Each row was made from one small tree. Brackets hold a mark, then the marks that hang from it, in alphabetical order. Every link used is in the known rows. Write each row's tree.
Known rows:
(riduvag (bonomur nefo)): [ 1.60  1.72 -0.24  1.25  1.33  0.75 -3.70  1.77 -0.80 -0.75  1.34 -0.30
 -0.11 -2.00  3.21 -4.54  1.05  0.46 -1.27]
(riduvag (bonomur dafa (nefo (govuniz (razub pako ribas))))): [-0.03  2.28  2.01  0.82  0.52  1.30 -2.24  1.41 -1.77 -1.73 -1.67 -0.41
 -0.60 -1.46  2.33 -5.60  1.37  2.88 -1.59]
(mibisa (razub ribas)): [ 0.53  2.51  1.22 -0.75  0.49  1.23 -2.69  0.86 -0.82 -0.74  0.27  0.39
 -0.92 -1.08  2.10 -3.45 -0.08  1.12 -2.21]
(nefo (govuniz (razub dimug pako ribas))): [-0.46  2.63  0.60 -0.06  1.74  1.82 -2.27  1.62 -1.52 -2.31  0.97  1.03
  0.16 -0.45  1.46 -4.40  0.21  3.00 -2.04]
(riduvag (bonomur dafa (nefo (govuniz (razub dimug mibisa))))): [ 0.50  1.86  1.47  1.16  0.63  1.03 -2.66  2.25 -1.58 -1.41 -0.70 -0.20
  0.43 -1.09  2.29 -6.18  1.46  3.19 -0.91]
(govuniz nefo razub): [ 1.18  3.42  1.30 -0.47  1.46  1.26 -3.27  1.58 -0.19 -0.77  0.04 -2.04
  0.38 -0.57  2.81 -5.37 -0.08  1.02 -1.81]
(razub dimug (govuniz nefo) mibisa pako ribas): [-2.30  2.50 -2.15 -0.96  2.63  2.14 -3.13 -0.11 -1.03 -1.93 -0.73  4.65
  0.83 -0.54  2.35 -5.02  1.09  2.35 -1.86]
(ribas (razub dimug mibisa)): [ 0.23  2.38 -0.66  0.73  2.95  1.72 -3.16  1.11 -1.33 -1.34  0.69  1.79
  1.68 -0.60  2.38 -3.60  1.04  1.02 -1.99]
(bonomur dafa nefo riduvag): [ 0.09  1.21  2.95  0.59  0.69  0.94 -2.57  0.90 -1.15  0.43 -1.10 -4.10
 -0.15 -1.61  2.75 -4.57  1.80  1.29 -1.79]
(nefo (govuniz (razub dimug pako))): [-0.04  2.33  0.71  0.34  2.05  1.66 -2.38  2.07 -1.29 -2.41  1.20  0.31
  0.87 -0.43  1.42 -4.61  0.62  2.74 -1.84]
(mibisa (razub dimug (govuniz nefo))): [ 0.46  3.16  0.01 -0.87  1.21  1.29 -3.19  0.61 -0.25 -1.03  0.35  0.68
  0.11 -0.48  1.95 -5.25  0.19  2.13 -1.39]
(bonomur dafa riduvag): [-0.13  1.05  1.90  0.07  0.99  1.05 -2.84  0.62 -1.16  0.47 -2.41 -2.86
  0.06 -1.40  2.68 -3.66  1.56  1.12 -1.95]
(ribas razub): [ 0.84  2.73  0.68  0.82  2.72  1.57 -3.03  0.90 -1.14 -1.19 -0.02 -0.17
  0.84 -1.17  2.52 -3.25  0.76  0.16 -2.39]
(mibisa (razub govuniz pako ribas)): [-1.39  2.15  0.22 -0.99  0.99  1.78 -2.37 -0.48 -1.08 -2.06 -0.88  2.32
 -0.40 -1.01  1.69 -3.77  0.66  1.97 -2.51]
(govuniz nefo): [ 1.07  2.89  0.64 -0.16  2.23  1.24 -3.59  1.68 -0.24 -0.36 -0.16 -0.54
  0.25 -1.16  2.97 -4.81  0.38  0.15 -1.71]
(bonomur dafa (nefo (govuniz (razub mibisa ribas))) riduvag): [-0.88  1.78  4.09  0.25  0.13  1.25 -1.63  1.20 -1.71 -0.62 -2.33 -3.19
 -0.44 -1.00  1.97 -6.51  1.23  3.12 -1.82]
(govuniz (razub dimug pako ribas)): [-0.45  2.45 -0.76 -0.47  1.44  1.77 -2.77  0.79 -1.23 -1.73  1.70  0.86
  0.42 -0.34  2.17 -3.03  0.28  2.34 -2.25]
(mibisa (razub dimug)): [ 1.08  2.29  0.31 -0.24  0.87  1.13 -3.05  1.47 -0.64 -0.79  1.84  0.13
  0.19 -0.66  1.90 -3.44  0.29  1.57 -1.60]

Write each row's tree:
[-1.78  1.98 -0.65  0.39  3.31  2.26 -2.61 -0.30 -1.53 -2.82 -1.86  3.03
  1.91 -0.95  2.16 -4.12  1.85  1.12 -2.65] : (ribas (razub govuniz mibisa pako))
[-1.11  2.26  0.37 -0.19  1.78  1.92 -2.17  1.70 -1.63 -2.56  0.42  2.26
  0.69 -0.32  1.40 -4.87  0.52  3.10 -2.01] : (nefo (govuniz (razub dimug mibisa pako ribas)))
[-0.70  3.47 -0.26  0.18  3.48  2.09 -3.01 -0.18 -0.94 -2.14 -1.58  1.26
  1.15 -0.88  2.42 -5.02  1.27  1.01 -2.40] : (ribas (razub (govuniz nefo) pako))
[ 0.87  1.74  2.15  1.45  1.01  0.89 -2.73  2.12 -1.46 -0.93 -1.40 -0.75
 -0.33 -1.98  2.52 -5.40  1.58  1.75 -1.14] : (riduvag (bonomur dafa (nefo govuniz)))
[-0.58  2.28 -1.29  0.65  3.41  2.06 -3.00  0.87 -1.50 -2.10  0.52  2.62
  2.06 -0.52  2.21 -3.49  1.66  1.38 -2.22] : (ribas (razub dimug mibisa pako))
[-1.90  1.93 -0.90 -0.56  2.81  1.97 -3.07  0.33 -0.73 -2.18 -2.20  3.05
  1.40 -0.96  2.51 -5.59  1.63  1.17 -2.01] : (razub (govuniz nefo) mibisa pako)
[-1.02  2.07 -0.22 -0.49  2.37  1.60 -3.31  0.62 -0.51 -1.40 -1.89  2.12
  1.01 -1.06  2.66 -5.68  0.94  0.82 -1.82] : (razub (govuniz nefo) mibisa)
[ 0.97  1.54  1.13  1.22  0.73  0.80 -3.24  1.46 -1.19 -0.39 -0.92 -0.84
 -0.18 -2.00  3.17 -4.37  1.69  1.13 -1.33] : (riduvag (bonomur dafa nefo))
[ 0.21  1.96  3.63  0.67  0.41  1.02 -2.04  1.66 -1.44 -0.47 -0.40 -4.41
 -0.03 -0.75  1.81 -6.08  1.24  3.42 -1.38] : (bonomur dafa (nefo (govuniz (razub dimug))) riduvag)
[ 0.81  2.07  2.89  0.75  0.94  0.93 -2.38  1.99 -1.01 -1.00  1.11 -4.33
 -0.26 -1.11  1.97 -6.43  0.61  2.08 -1.63] : (bonomur (nefo (govuniz razub)) riduvag)
[-0.16  1.77  1.04  1.15  0.92  1.30 -2.53  2.00 -1.71 -1.98 -0.85  0.49
  0.79 -1.02  2.17 -6.15  1.95  3.37 -1.11] : (riduvag (bonomur dafa (nefo (govuniz (razub dimug mibisa pako)))))
[-0.71  3.35 -0.84 -0.96  1.88  1.86 -2.99  1.06 -0.77 -1.50  0.23  1.59
  0.82  0.06  2.53 -5.38  0.37  2.46 -1.84] : (govuniz nefo (razub dimug mibisa pako ribas))
[ 0.42  3.26  0.60 -0.48  1.91  1.62 -3.09  1.30 -0.37 -1.47 -0.31 -1.18
  0.73 -0.46  2.67 -5.37  0.55  1.35 -2.02] : (govuniz nefo (razub pako))
[-0.61  2.32  0.33 -0.50  1.34  1.77 -2.54  0.58 -1.18 -1.80  0.38  0.24
  0.14 -0.74  2.34 -3.30  0.41  1.59 -2.61] : (govuniz (razub pako ribas))
[-1.25  3.14 -1.55  0.11  3.66  2.26 -3.11  0.02 -1.11 -2.36 -0.96  3.15
  1.97 -0.34  2.25 -5.31  1.55  1.88 -2.02] : (ribas (razub dimug (govuniz nefo) mibisa pako))
[-0.85  3.36 -0.72 -1.29  1.37  1.78 -2.86 -0.14 -0.64 -1.62 -0.07  2.42
 -0.31 -0.39  1.81 -4.97  0.35  2.74 -1.87] : (mibisa (razub dimug (govuniz nefo) pako ribas))
[-0.27  2.31  0.66 -0.74  0.95  1.59 -2.50  0.53 -0.99 -1.43 -0.03  1.18
 -0.53 -1.00  1.96 -3.38  0.55  1.42 -2.42] : (mibisa (razub pako ribas))
[ 0.01  2.15 -0.60 -0.01  1.75  1.63 -2.93  1.28 -1.00 -1.87  1.98  0.08
  1.23 -0.32  2.15 -3.34  0.75  2.12 -2.02] : (govuniz (razub dimug pako))
[-1.95  1.36 -0.58 -0.61  1.79  1.77 -2.76 -0.17 -1.31 -1.68 -1.37  3.55
  0.31 -1.32  2.39 -3.86  0.70  1.14 -2.39] : (razub govuniz mibisa ribas)
[ 0.12  2.70 -0.99  0.74  3.25  1.93 -3.09  0.83 -1.36 -1.80  1.26  1.34
  1.47 -0.66  2.22 -2.94  1.28  1.28 -2.29] : (ribas (razub dimug pako))
[-0.75  1.93  3.33  0.25  0.24  1.23 -1.80  1.34 -1.75 -0.60 -1.15 -2.63
 -0.22 -0.68  1.84 -6.32  1.17  3.71 -1.52] : (bonomur dafa (nefo (govuniz (razub dimug mibisa ribas))) riduvag)
[-0.68  3.00 -0.18 -0.85  1.89  1.61 -3.18 -0.06 -0.66 -0.95 -1.25  1.52
 -0.52 -1.26  2.71 -4.80  0.05  1.02 -2.09] : (razub (govuniz nefo) ribas)
[ 0.10  1.85  4.53  0.65  0.29  1.02 -1.85  1.55 -1.41 -0.53 -1.59 -4.93
 -0.25 -1.11  1.93 -6.25  1.28  2.76 -1.68] : (bonomur dafa (nefo (govuniz razub)) riduvag)
[ 0.83  3.97 -0.06 -0.83  1.37  1.38 -3.32  1.25 -0.48 -0.53  1.25 -0.58
 -0.14 -0.19  2.66 -4.96 -0.60  2.13 -1.66] : (govuniz nefo (razub dimug ribas))
[-0.44  2.90  0.50 -0.86  1.55  1.65 -2.78  0.26 -0.39 -1.86 -1.31  0.90
  0.22 -0.76  1.97 -5.45  0.88  1.63 -1.99] : (mibisa (razub (govuniz nefo) pako))
